Each row comes from the steps of one path. Every step used is in the known rows, and no mark comes twice. Write the path behind each row, first mark first.
In the rows, 128 means zero.
Known rows
fisot/tabem/ravago: [120 115 103 178 155  68 138 132 139  83 153 146 173 145 130 114 148 140
 168]
bozevi/bavis/gupul/popub: [144 120  96 138 178  93 106 121 150  96 131 163 115 129 133 121 127  80
 195]
bozevi/bavis/gupul: [139 113 102 150 173  89  84 116 152 106 126 140 129 131 135 117 140  87
 215]
ravago/tabem/fisot: [125 148 113 133 143  82 139 151 148  91 149 175 154 156 109 104 113 140
 133]
popub/tabem/ravago: [ 98 114 116 172 154  99 122 139 145 105 124 155 142 152 112 121 135  96
 183]
popub/tabem: [129 107 117 166 142  89 104 146 127 117 112 158 122 135 116 117 134  99
 178]
gupul/fisot/tabem/bavis: [152 132 106 172 164  55 125 144 113  73 163 162 127 139 143 123 142 129
  65]
bozevi/bavis/tabem/fisot: [125 151 114 131 166  56  93 123 174  79  90 170 133 155 118 100 106  93
 166]
popub/tabem/bavis/gupul/ravago: [106 119 101 145 160 109 112 124 122  93 105 155  99 150 132 140 146  72
 180]
gupul/bavis/tabem/fisot: [126 160 106 149 144  66 106 141 145  85 167 187 139 162 130 114 117 108
  87]
fisot/tabem: [150 107 103 173 143  56 121 139 121  95 142 149 153 128 133 111 148 144
 163]
ravago/tabem: [121 131 117 148 143  79 126 145 140 114 164 163 147 138 110 108 118 126
 155]
gupul/popub: [148 127  97 145 156 100 131 150 142  96 130 171 114 138 123 125 123 123
 135]
ravago/tabem/bavis/gupul/popub: [123 144 101 128 167 100 135 133 138  70 184 188 121 133 129 115 119  91
 118]
gupul/ravago: [123 128  97 144 150 100 130 140 141 115 102 142 118 159 121 141 136 130
 174]
ravago/tabem/bavis/gupul: [119 135 108 139 164  95 113 128 138  81 178 166 135 136 130 111 132  99
 137]
gupul/popub/tabem/bavis: [127 124 109 145 154 107 113 149 120  82  97 186 105 126 124 124 120  77
  99]
popub/tabem/fisot/gupul: [132 133 101 160 138  67 122 150 142  84  58 191 136 170 127 128 123 135
 128]
ravago/tabem/bavis/gupul/fisot: [127 151 112 147 174  80 128 135 135  83 219 174 111 152 131 120 127  98
  99]
bozevi/bavis/gupul/ravago/tabem: [ 97 133 108 130 163  78 121 111 147 120 145 149 138 146 115 125 120  82
 234]
tabem/bavis/gupul/popub: [145 131  89 135 176 117 118 132 140  65 145 174 103 136 144 128 138  97
 119]
bozevi/bavis/gupul/fisot/tabem: [153 115 105 176 177  35 110 117 128  97 184 148 129 133 144 116 146 100
 184]
tabem/fisot/gupul: [147 145  89 149 147  74 126 149 160  75  69 181 143 177 136 132 128 165
 104]

Write each row's path
[145 117 103 163 152  70 109 137 114  70 122 154 150 123 144 114 148 129
 103]  fisot/tabem/bavis
[108 151  98 123 152  89 157 131 151  90 162 168 135 177 115 124 126 127
 197]  bavis/gupul/ravago/tabem/fisot
[149 139  99 155 183  95 113 135 139  77 181 159  92 154 146 133 146 103
 100]  tabem/bavis/gupul/fisot
[133 115 110 155 146  93 126 151 124 107 118 181 108 131 114 120 119  93
 159]  gupul/popub/tabem
[141 123  96 146 172 111  97 127 141  76 138 151 117 139 145 124 151 103
 136]  tabem/bavis/gupul
[127 120  88 152 161  76 128 117 117  71 135 146 129 144 149 133 160 117
 162]  fisot/tabem/bavis/gupul/ravago
[105 156 106 122 140  86 158 147 146  99 127 170 144 174 105 124 111 139
 155]  gupul/ravago/tabem/fisot
[128 130 106 187 167  52 152 140 137  85 194 153 149 161 131 124 142 141
 130]  gupul/fisot/tabem/ravago
[105 117 101 161 169 104 141 129 147  88 164 176 118 152 121 124 134  78
 205]  bavis/gupul/popub/tabem/ravago
[ 98 143 111 159 167  71 122 124 180  84 149 161 135 168 116 111 123 108
 177]  bavis/tabem/ravago
[128 134  97 154 151  83 119 147 127  71  57 207 112 144 135 139 114  99
  70]  fisot/gupul/popub/tabem/bavis
[ 91 151 108 170 156  73 112 128 155  95 192 173 151 162 127 121 123  91
 114]  gupul/bavis/tabem/ravago
[133 125  98 164 142  69 130 149 133  95  78 201 115 149 126 135 115 114
 130]  fisot/gupul/popub/tabem
[ 92 161  97 179 152  49 115 126 164  84 154 194 157 179 139 135 117 113
  85]  fisot/gupul/bavis/tabem/ravago
[158 122 107 181 155  40 136 146 118  98 182 156 128 144 134 120 143 143
 127]  gupul/fisot/tabem
[137 136  90 175 136  74 104 147 127 109 128 180 151 153 148 146 132 134
  62]  fisot/gupul/bavis
[125 141  99 171 125  69 110 154 117  96 101 202 152 164 138 138 123 117
  65]  popub/tabem/fisot/gupul/bavis
[126 112 108 157 162 105  92 128 124  86 127 161 109 132 136 120 148  73
 160]  popub/tabem/bavis/gupul
[ 95 160  97 134 146  74 139 136 141  86  82 184 142 169 127 147 111 132
  85]  fisot/gupul/ravago/tabem/bavis
[136 131 106 140 145  96 137 157 133  83 103 193 115 150 113 117 115 106
 136]  gupul/popub/tabem/fisot
[122 154  97 173 141  39  99 133 146  96 141 196 137 162 142 133 117 116
  81]  fisot/gupul/bavis/tabem
[123 137  85 152 145  75 133 138 149 104  63 163 124 177 133 156 130 151
 146]  fisot/gupul/ravago
[140 153  86 160 135  76 116 153 136  85 115 193 159 171 147 143 127 148
  42]  tabem/fisot/gupul/bavis
[124 157 102 142 139  59 142 149 157  79 110 196 162 174 121 119 108 161
 104]  ravago/tabem/fisot/gupul
[112 171  89 135 150  43 141 130 176  70  62 192 117 204 126 138 110 147
 142]  bavis/tabem/fisot/gupul/ravago
[154 129  99 165 174  80 124 137 145 101 201 153  94 159 136 130 146 118
 159]  bavis/gupul/fisot
[124 161 102 140 163  32  98 120 182  69  50 192 140 174 130 115 101 117
 138]  bozevi/bavis/tabem/fisot/gupul
[133 124 105 134 167  91 113 128 141  83 104 185 117 139 123 113 119  64
 195]  bozevi/bavis/gupul/popub/tabem/fisot
